In the rows, zero is written as 128.
Known rows, with every way that one mark hangs from another
{K119 {K312 K364} K773 K977}: [149 193 159 134 193 136 193  40 156  65 168  88 150 142 160 137 123  89
 149  93 141 134  72 167 113 154 152 127  94 135 122 121 157 110]
{K312 {K119 {K51 K364} K773} K314}: [106 143 139 134 142 130 168  80 147 125 151 116 148 135 141 119 152 159
 166  70 137 148  55 148 126 156 145 133 105 125 185 152 138 126]
{K51 {K364 {K2 {K119 K312 K773}} {K977 K254}}}: [127  86 149 127 118 125 164 102 169 175 135  69 105 136 137 132  89 119
 152 105 144 128 157 135 115 155 140 127 128 158 131 144 126 136]
{K364 {K2 K119} K977}: [ 87  74 140 114 119 124 132 105 135 175 124 104 137 121 120 126  99 136
 153 103 136 140 126 129 121 139 123 137 167 123 167  83  96 124]
{K571 {K977 {K119 K2 {K312 K364} K773} K254}}: [146 179 123 132 181 127 183 103 143 168 169  94 114 153 188 138 129  71
 151  79 137 144  98 177  78 173 136 112  99 138 112 136 140 132]
{K314 {K182 K571} {K312 {K364 K773}}}: [ 61 145 144 119 141 145 188  49 106  56 151 110 175 167 124 133 140  90
 135  92 142 181  65 162 181 169 121 138 149 130 142  86 168 135]
{K314 K182 {K312 {K119 K773}}}: [ 63 133 132 124 132 128 192  63 126  50 159 124 170 137 145 118 139 143
 139  83 142 167  58 136 161 158 118 136 153 137 172 124 142 122]
{K254 {K977 {K119 {K51 K364} K312}}}: [138 126 128 144 164 122 155  96 132 141 155  94 122 144 121 127 208 176
 157  80 139  98  78 129 112 163 146 102  71 175 141  98 109 141]
{K182 {K571 {K977 {K119 K312}}}}: [ 90 160 138 128 223 120 160 105 117 134 150 112 176 140 117 127 174 123
 145  97 137 144  83 140 113 177 143 110 128 149 164  85 104 119]
{K977 {K119 K2 {K51 K364} K773} K254 K571}: [141 137 114 125 154 138 204 166 149 184 174 123 124 151  87 134 127 142
 158  84 144 142  92 151  77 163 136 111  73 130 122 172 123 128]
{K2 K119 {K364 K773 {K977 K254}}}: [103 111 111 119  97 134 144 101 126 187 126  94 121 135 113 143 123 130
 150  98 134 128 127 138 139 179 119 128 176 138 134 137 137 144]
{K119 K51 {K312 K314 {K364 K773}} K977}: [136 170 168 143 139 143 174  63 133  75 156  83 150 139 180 135 152 102
 155  78 127 138  80 171 169 177 151 115 134 143 155 115 171 130]
{K51 {K364 K2 {K977 K119 K254 K571}}}: [106  82 138 116 156 124 126 137 120 224 137 106 164 148  61 139 118 110
 155  98 143 144 115 105  87 131 131 105 114 140 143 112 104 138]
{K571 {K977 {K119 K773} K254}}: [ 79 121 107 120 162 120 173 104 123 174 155 123 159 140 112 129 168 106
 147  83 138 146  75 139 109 162 128 106 113 117 144 142 110 105]
{K314 {K182 {K571 K977}} K312}: [ 29 129 133 118 139 129 172  42  87  98 150 109 229 163 112 119 177 121
 131  99 144 181  66 129 181 160 127 114 144 121 126  63 109 113]
{K182 K571}: [ 67 116 139 114 165 137 173  80 122  98 142 123 136 129  74 128 133 129
 150  99 141 160  40 148 128 153 130 133 124 112 146  83 112 101]
{K364 K51 K773 {K977 {K119 K312} K254 K571}}: [115  95 155 131 180 129 143 168 126 139 160 110 165 125  90 151 133 113
 150 106 131 129 147 119 180 198 132  93 167 174 155 135 166 157]
{K51 {K364 K2 K977}}: [105  76 153 112 121 119 123  50 132 177 127  96 148 145  92 129 113 111
 160  92 141 138  90 121 120 111 137 128  94 115 136  83 114 116]
{K2 {K119 K51 {K312 K314} K773}}: [111 131 131 148 124 139 201 107 149  70 155  88 118 105 160 116 147 166
 156  98 135 142  84 163 148 183 139 132 163 139 189 132 134 122]
{K364 {K2 K119} K51 {K977 K571}}: [ 99  85 151 120 162 127 120 146 134 192 139 111 186 119  94 138  82 138
 155 124 137 141 162 119 136 158 129 125 173 131 160 112 112 151]
{K571 {K977 {K119 K2 K51 {K312 K364}} K254}}: [151 193 117 137 156 130 155 122 124 198 165  96 111 152 175 136 171 102
 155  65 132 138 112 169  83 184 136  95 108 145  96 134 113 147]
{K773 {K364 K2 K51 {K977 K119 K254 K571}}}: [113 107 143 125 174 126 104 133 120 222 134 124 174 138  60 146  97  92
 150 115 136 138 153 104 106 167 118 102 134 144 127 176 129 164]
{K773 {K364 {K2 {K119 K51 K312 {K977 K571}}}}}: [156 183 149 143 170 138 166 115 150 158 146  92 174 137 122 134  98 147
 144 120 137 116 161 137  86 173 136 116 127 164 138 180 119 147]
{K773 {K364 K2 K51 {K977 K119 K571}}}: [124 124 151 127 203 122 102 118 123 195 134 129 207 139  66 141  96 102
 153 119 136 134 145 106 104 158 123 115 125 137 156 153 136 159]
{K314 K182}: [ 69 129 113 119 101 131 177  33 104  83 148 107 146 126  91 119 164 140
 149  88 136 167  36 140 160 127 121 128 132  96 133  81 121  99]
{K312 K314}: [ 65  92 130 126 121 134 160  48 108  92 137 101 116 109 119 119 150 123
 157  92 133 168   4 147 150 132 126 132 138 103 174  55 123  98]
{K977 K119 K254}: [ 83 110 104 119 147 128 159 114 112 155 145 121  85 116  90 130 169 125
 151  81 135 153  44 133 104 149 119 115 129 129 143 104 101 112]
{K51 K364}: [106 119 121 118 147 125 154  37 126 140 143 101 103 138  90 126 166 128
 159  87 142 148  34 138 117 119 136 132  72 118 132  73 119 105]
{K2 {K119 K51} {K364 K773 {K977 K254}}}: [116 126 108 126  81 138 144 124 127 194 133 102 140 140 107 142 139 155
 154  87 132 117 150 139 143 196 123 115 176 138 128 174 131 151]
{K182 {K571 K977}}: [ 56 127 136 113 176 128 158  66 110 149 144 118 188 148  93 127 152 116
 148  97 140 156  60 143 133 157 136 117 118 106 139  80 101 101]
{K312 K364}: [111 161 123 122 158 136 149  43 120 118 148 107 108 135 117 132 153  97
 158  84 140 155  35 160 103 133 127 135 108 106 129  79 130 116]
{K571 {K977 {K119 K2 {K773 K364}} {K254 K182}}}: [110 190 102 125 152 130 183  71 122 198 153 113 158 160 126 130 139  92
 144 113 133 148  85 153  77 168 118 116  85 120  80 174 135 135]
{K773 {K364 K51}}: [116 143 126 127 163 127 133  34 125 138 138 118 124 128  89 134 144 113
 153 103 135 142  72 136 137 155 122 128  91 121 115 140 143 129]
{K571 {K977 {K119 K2 K312}}}: [123 146 125 128 182 115 163 100 125 155 158 103 128 133 165 125 150 118
 151  85 131 139  81 154 102 157 135 114 111 141 152  70 111 117]

Rows
[ 80 109 154 121 116 138 127 115 104 183 143  98 201 127  55 144  96 107
 153 136 136 151 120 115 153 156 122  99 152 123  88 141 128 155]
{K364 K2 K51 {K977 {K254 K182} K571}}
[ 97 133 115 131 169 117 151  98 110 165 150  95 125 131 130 132 190 113
 146  85 135 139  83 132 114 166 132  95 127 151 137 103 104 121]
{K571 {K977 {K119 K312} K254}}
[117 103 126 123 135 132 166 165 131 218 145 117 142 151  63 140 128 117
 157  86 138 136 117 138 101 159 126 106  97 144 171 182 133 143]
{K977 {K119 {K51 {K364 K2 K773}}} K254 K571}
[107 140 141 129  73 142 161  61 130 158 136 104 188 152  71 133 104 108
 150 117 137 128 124 133 121 164 117 112 117 116  79 229 141 144]
{K119 K51 {K773 {K364 K2 {K977 {K254 K182}}}}}
[135 206 156 123 213 125 121  80 138 160 155 128 154 136 162 143 134 113
 158  77 131 144  99 145 113 164 144 123 118 140 117 129 134 145]
{K312 {K119 K977} {K364 K51}}
[ 84 181 130 132 177 141 185 125 106 109 149  99 116 122  83 132 165 132
 144 118 136 157  53 141 108 183 130 111 143 163 111 115 114 138]
{K977 {K119 K312} {K254 {K182 K571}}}
[ 49 124 139 123 146 144 174  61 107 104 143 103 177 139  81 127 155 151
 146 127 140 138  26 141 142 159 126 120 116 128 108  68 113 128]
{K254 {K182 K571} K977}
[116  99 149 121 134 134 151 106 132 148 157 115 206 164  63 138 149 142
 160  91 140 125 116 124 163 153 141 110 110 127 148 119 151 133]
{K119 {K51 {K364 K773 {K977 K571}}}}
[143 172 122 124 117 133 166 110 142 162 146 125 119 137 146 135  97 147
 163  67 128 123  91 175 109 184 122 136 127 131 164 184 152 144]
{K312 {K119 {K2 {K364 K773}} K51}}
[ 91 149 134 128 159 144 216 143 135 117 165 131 187 148 107 125 131 172
 150 110 136 124  69 161 110 191 132 120 103 134 119 139 117 139]
{K254 {K182 K571} {K977 {K119 K2 K51 K773}}}
[101 175 104 125 124 133 195 125 118 188 168 120 173 150 122 127 161 133
 151  93 132 143  93 157 102 179 127 101 105 117  91 175 111 130]
{K571 {K977 {K119 K2 K51 K773} {K254 K182}}}
[101 101 141 119 112 142 183 174 144 201 146 110 164 135 105 141  91 139
 145 101 132 131 159 145 132 179 127 107 161 142 154 183 119 134]
{K364 {K2 {K119 K51 {K977 K254 K571}}} K773}
[ 85  74 157 116 140 131 137  99 120 141 139 109 195 131  72 133  84 112
 155 110 142 142  95 122 124 130 125 120 144 110 163  90 119 116]
{K364 K2 {K977 K571}}
[ 71  30 154 108  76 129 144  92 129 160 126 104 132 134  98 139  82  84
 151  90 132 137 111 135 168 148 116 118 154 119 153 128 141 118]
{K364 K2 K773 {K977 K254}}
[111 181  97 129 128 133 159 108 105 186 151 108 119 143  70 129 214 154
 158  91 136 147  60 129  94 155 131 105  89 142  88 144 101 144]
{K977 {K119 {K51 K364}} {K254 K182}}
[ 92 163 126 124 218 123 155 101 131 204 147 136 195 159  84 140 147  90
 142 107 138 148 125 136 114 202 132 106  98 135 112 207 134 141]
{K182 {K571 {K977 {K119 {K773 {K364 K51}}} K254}}}
[ 90 154 115 139 162 141 167 131  98 134 164 118 214 138  70 127 196 185
 152 118 137 116  58 123 113 167 124  98 118 143 136 107 105 149]
{K254 K182 {K977 {K119 K51} K571}}
[ 75 131 113 129 155 130 156  80 101 129 146 111 160 129 102 125 191 158
 151 111 134 125  29 128 116 148 121 117 112 139 132  65 104 134]
{K254 K182 {K977 K119}}
[167 176 136 136 164 135 181 130 145 118 164 110  90 141 170 137 134 110
 160  68 129 131 100 188 107 185 133 127 114 151 164 132 164 146]
{K977 {K119 K2 K51 {K312 {K364 K773}}}}
[107 126 153 147 168 136 146 147 109  91 159 103 199 120 106 126 166 157
 158  98 134 138  93 118 143 175 143  99 176 151 189  87 125 140]
{K364 {K977 {K119 K51 {K312 K314}} K571}}
[ 76 135 119 141 103 134 184  58 112  66 142  71 112 102 161 112 167 160
 147 101 133 175  64 150 173 152 128 135 192 132 172  58 127 124]
{K2 {K119 {K312 {K314 K182}}}}
[ 79  75 136 116 154 133 151 158 115 155 152 127 170 138  71 144 133 115
 148  94 135 138 107 119 147 169 121 105 166 139 167 109 142 130]
{K364 K773 {K977 K119 K254 K571}}
[149 165 118 125 192 132 162 146 126 178 155 127 151 130  98 147  88 116
 159 104 131 137 100 160 110 181 126 128 113 137 169 150 166 152]
{K977 {K119 {K2 {K364 K51 K773}}} K571}
[152 192 124 124 122 136 170  71 130 156 153 107 142 139 126 134 115 146
 155  81 132 128  77 158  98 158 142 119  90 112  89 139 109 114]
{K119 {K2 K364} K51 K977}
[ 76 157 132 133 171 143 202 127 123 104 160 130 219 147  78 125 171 175
 148 114 139 121  64 144 120 192 133 113 111 137 135 147 115 138]
{K254 {K182 K571} {K977 {K119 K51 K773}}}
[ 94  47 157 111 107 132 144 106 132 198 135  96 162 157  69 145  85  87
 154 102 141 136 123 124 146 136 128 112 114 130 142 130 151 133]
{K51 {K364 K2 K773 {K977 K254 K571}}}
[131 212 149 142 167 150 207  55 136  88 166  81 185 148  90 140 118 103
 136 142 142 132  83 137 115 170 134 105  99 153  66 186 164 133]
{K119 K312 {K773 K364} {K977 {K254 K182} K571}}
[ 91  51 169 112 121 121 125  87 134 158 130 116 174 127 101 141  84  93
 157 100 128 132 135 135 191 155 126 125 143 121 167 129 155 131]
{K364 K2 K51 K773 K977}
